Each row comes from the steps of one path. Every step used is in the known rows, and no mark comes twice. Write the path behind each row, first mark first.
Known rows
solab vagu kuzof nuvamol voded: -0.79, -2.82, -1.47, -0.30, 0.00, -0.86, -0.16, -4.44, -3.35, 0.07, -1.13, -1.83, -4.30, -2.22, 2.16, -3.70, 4.24, -0.98, 2.62, 0.59
voded bigo pezi nuvamol: 3.31, 6.01, 4.45, 2.42, 8.06, -1.68, 2.84, 2.18, -1.25, -1.81, -0.48, -0.85, -3.32, -2.05, -4.21, 0.94, 1.13, 0.45, -4.85, 1.01
bigo voded vagu pezi: 2.14, -1.03, 0.03, 0.91, -0.43, -0.76, 2.36, 0.25, -2.45, -0.28, 0.64, -3.96, -6.15, 2.72, -0.74, -0.23, 1.05, 1.37, 1.07, -0.99
solab vagu: 1.44, -2.68, -0.20, 0.88, 1.71, -2.25, 0.79, -2.38, -1.35, -0.90, -1.73, -1.78, -2.42, -2.67, 1.00, -3.28, 2.90, -0.50, 1.11, 2.43
bigo pezi: 2.82, 3.41, 1.10, -0.22, -0.24, -2.56, 4.95, -0.66, 0.11, -1.30, -0.12, 0.53, -1.70, 1.42, -1.50, 0.15, 1.61, -0.15, -2.79, 1.55
pezi nuvamol: 0.70, 3.57, 0.67, 2.38, 0.66, -1.04, -2.31, -0.55, -1.73, 0.28, 0.91, 0.99, -3.85, -0.49, 1.59, 0.36, -0.71, -0.47, -3.69, 0.26
gigol nuvamol voded: 3.18, 2.54, 0.26, -0.16, -6.39, -1.19, 6.07, 0.77, -3.37, 1.07, 0.26, 4.98, -2.99, -0.31, 0.06, 0.40, 2.42, -0.16, -3.52, -0.73
solab vagu voded bigo pezi: 1.85, -0.62, 0.78, 1.94, 4.48, -0.39, 4.04, -3.13, -2.03, -2.18, -2.65, -2.29, -4.92, -3.22, -2.97, -3.64, 3.35, -1.45, 1.91, 2.93
solab vagu voded: 0.64, -2.80, -1.18, 1.55, 0.48, -0.26, 2.45, -4.43, -1.85, -1.40, -2.29, -1.54, -4.41, -2.33, -0.32, -4.18, 2.80, -1.75, 2.96, 2.75
kuzof nuvamol pezi: 0.02, -2.64, 2.19, 1.61, -4.41, -2.26, 1.38, -0.54, -3.03, 0.90, -0.45, 2.05, 2.16, -1.29, 1.21, 1.70, 1.41, 1.21, -0.21, 2.67
bigo voded vagu: 4.14, -0.66, -1.43, -0.03, -3.58, -1.42, 2.49, -0.53, -2.63, -0.47, 0.76, -4.36, -5.89, 3.13, -1.44, -0.33, 1.11, 1.38, 0.10, -0.65
voded vagu: -2.34, -2.25, 1.83, -0.45, 0.57, -0.58, 3.65, 1.18, -1.94, -1.53, 0.01, -2.13, -3.94, 1.71, 0.40, -0.96, 2.77, 0.68, 1.34, 0.09
voded bigo pezi nuvamol gigol: 3.56, 7.01, 4.22, 3.34, 7.63, -2.31, 2.20, 2.59, -1.48, -1.90, -0.51, 0.07, -1.17, -1.86, -3.25, 1.77, 1.00, 0.50, -4.99, 1.16
nuvamol voded: 5.18, -1.07, -1.09, 1.74, -5.73, -3.26, 6.38, -1.87, -1.96, 0.03, 0.55, 3.83, 0.44, -1.83, -1.56, -0.78, 1.73, -1.68, -0.69, -0.44
kuzof nuvamol: -0.87, -0.89, -1.09, -0.57, -3.77, -1.76, -1.83, -1.67, -2.28, 1.00, 0.35, 0.67, -1.48, 1.28, 2.92, 1.36, 1.04, 1.28, -0.31, 1.86
voded bigo pezi: 3.47, 4.15, 4.11, 1.74, 7.47, -2.01, 4.71, 2.27, -0.38, -2.25, -1.06, -0.99, -2.09, -1.77, -4.73, 0.54, 1.82, 0.79, -3.79, 1.21
solab vagu kuzof: -1.23, -2.17, -0.62, 0.13, 3.23, -0.26, -0.21, -3.36, -1.45, -0.98, -1.70, -3.06, -4.55, -2.34, 1.75, -4.57, 3.68, -0.86, 1.68, 0.40
vagu solab: 0.29, -0.12, 0.41, -2.36, 4.17, -2.75, 0.76, -1.63, 1.03, -2.14, -1.17, 1.13, -1.48, -2.91, 3.55, -1.67, 0.52, -0.74, -1.12, 0.53
pezi nuvamol voded: 3.51, 2.95, -0.01, 2.98, -2.66, -2.18, 1.15, -1.65, -3.19, 0.77, 1.57, 3.35, -2.78, -1.68, -0.02, 0.22, 0.03, -1.81, -3.04, -0.59

Which path is each row?
3.67, -0.66, -1.16, -1.68, -1.11, -1.94, 2.13, -1.23, -2.17, -1.27, 0.35, -4.10, -6.01, 1.81, -0.10, -0.85, 1.02, 0.94, 0.44, -0.78	bigo voded vagu solab
3.44, 4.91, 1.59, 0.80, -1.08, -2.72, 5.51, -1.00, -2.84, -0.63, 1.36, 1.50, -3.70, 1.02, -2.13, 0.60, 1.89, -1.41, -2.81, 0.34	bigo pezi nuvamol voded vagu
0.88, -2.24, -0.09, 0.22, -3.63, -1.14, 7.27, -1.50, -3.42, -0.64, 0.80, 1.18, -3.10, -0.28, -1.16, -1.93, 3.70, -1.62, 1.72, -2.34	nuvamol voded vagu kuzof
1.93, -1.51, -1.74, 0.07, -7.20, -2.87, 1.71, -2.75, -3.74, 1.49, 0.97, 2.92, -0.55, 0.07, 1.37, 1.17, 1.79, -0.02, 0.28, 1.01	kuzof nuvamol voded
3.12, 4.81, 1.78, -0.45, 0.51, -3.05, 5.23, -1.32, -2.52, -1.13, 1.05, 1.69, -3.87, 0.10, -1.15, 0.20, 1.86, -1.72, -2.61, 0.22	bigo pezi nuvamol voded vagu solab
6.90, 1.99, 1.87, 2.21, 0.10, -3.50, 8.63, 0.03, -2.17, -1.05, -0.03, 2.74, -0.25, -2.98, -5.39, 0.03, 2.53, -1.27, -2.23, -0.07	nuvamol voded bigo pezi
4.66, 5.55, 1.01, 1.25, -1.56, -3.02, 4.68, -1.50, -2.20, -0.31, 1.17, 2.47, -2.85, 0.37, -2.01, 0.67, 1.17, -1.56, -3.84, 0.61	bigo pezi nuvamol voded
1.63, -0.49, -2.09, -1.01, -3.54, -0.06, 0.64, -1.70, -3.54, -0.02, 1.05, -5.18, -7.50, 3.81, -0.17, -0.57, 1.76, 1.50, 0.94, -1.67	bigo voded vagu kuzof nuvamol
-3.32, 1.60, 3.37, 3.91, 6.34, -0.07, -1.24, 1.09, -0.84, 0.46, 0.33, 1.56, -3.48, -1.14, 2.92, 0.17, -0.49, -0.31, -1.23, -0.33	vagu pezi nuvamol
-1.32, 1.07, 2.86, 4.31, 3.94, -0.85, 1.14, 0.33, -1.81, 0.83, 0.73, 3.18, -2.90, -1.86, 1.72, 0.08, 0.02, -1.25, -0.80, -0.91	vagu pezi nuvamol voded
-5.60, -3.01, 2.52, -0.92, 0.44, 1.03, 2.56, 0.13, -3.62, -0.86, -0.01, -2.60, -4.51, 1.58, 1.35, -1.08, 3.92, 0.78, 2.51, -0.99	voded vagu kuzof nuvamol pezi
1.28, 5.59, 0.20, 4.22, -0.49, -2.38, -3.40, 0.20, -2.16, 0.00, 0.89, 2.84, 0.59, -0.34, 3.61, 1.84, -1.02, -0.42, -4.04, 0.62	pezi nuvamol gigol
-0.99, 1.75, 4.07, 4.86, 6.64, -0.66, 1.44, 1.26, -2.00, 0.43, 0.42, 2.62, -3.10, -2.83, 0.46, 0.33, 0.25, -0.93, -1.28, -0.94	vagu pezi nuvamol voded bigo
0.22, -0.89, 0.06, -0.15, 2.82, -1.16, 1.28, -3.52, -3.49, -0.54, -1.34, -2.39, -4.66, -2.59, 0.10, -3.19, 4.70, -0.83, 1.79, 0.79	solab vagu kuzof nuvamol voded bigo pezi
1.78, 4.97, 1.33, 3.85, 3.16, 0.55, 4.26, -1.17, -1.76, -2.27, -1.20, 0.79, -3.41, -0.84, -3.71, 0.03, 0.65, -1.41, -1.41, 1.51	vagu voded bigo pezi nuvamol gigol
-2.05, -0.34, -1.90, -0.74, -3.16, 0.24, 0.21, -3.46, -2.81, 0.70, 0.58, 0.47, -3.81, 0.47, 2.35, -1.17, 2.53, -0.50, 0.48, -1.94	vagu kuzof nuvamol voded
-1.67, -3.31, 0.47, 0.47, 1.50, -0.57, -0.30, -3.38, -2.94, -0.20, -1.79, -2.26, -2.96, -2.87, 2.09, -3.39, 4.02, -0.37, 2.39, 1.31	solab vagu kuzof nuvamol pezi
0.62, 2.11, 0.59, 1.91, -1.24, -0.72, 1.67, -1.39, -4.17, 0.30, 1.74, 1.35, -5.24, -0.62, 0.19, -0.63, 1.44, -1.78, -1.32, -1.91	pezi nuvamol voded vagu kuzof
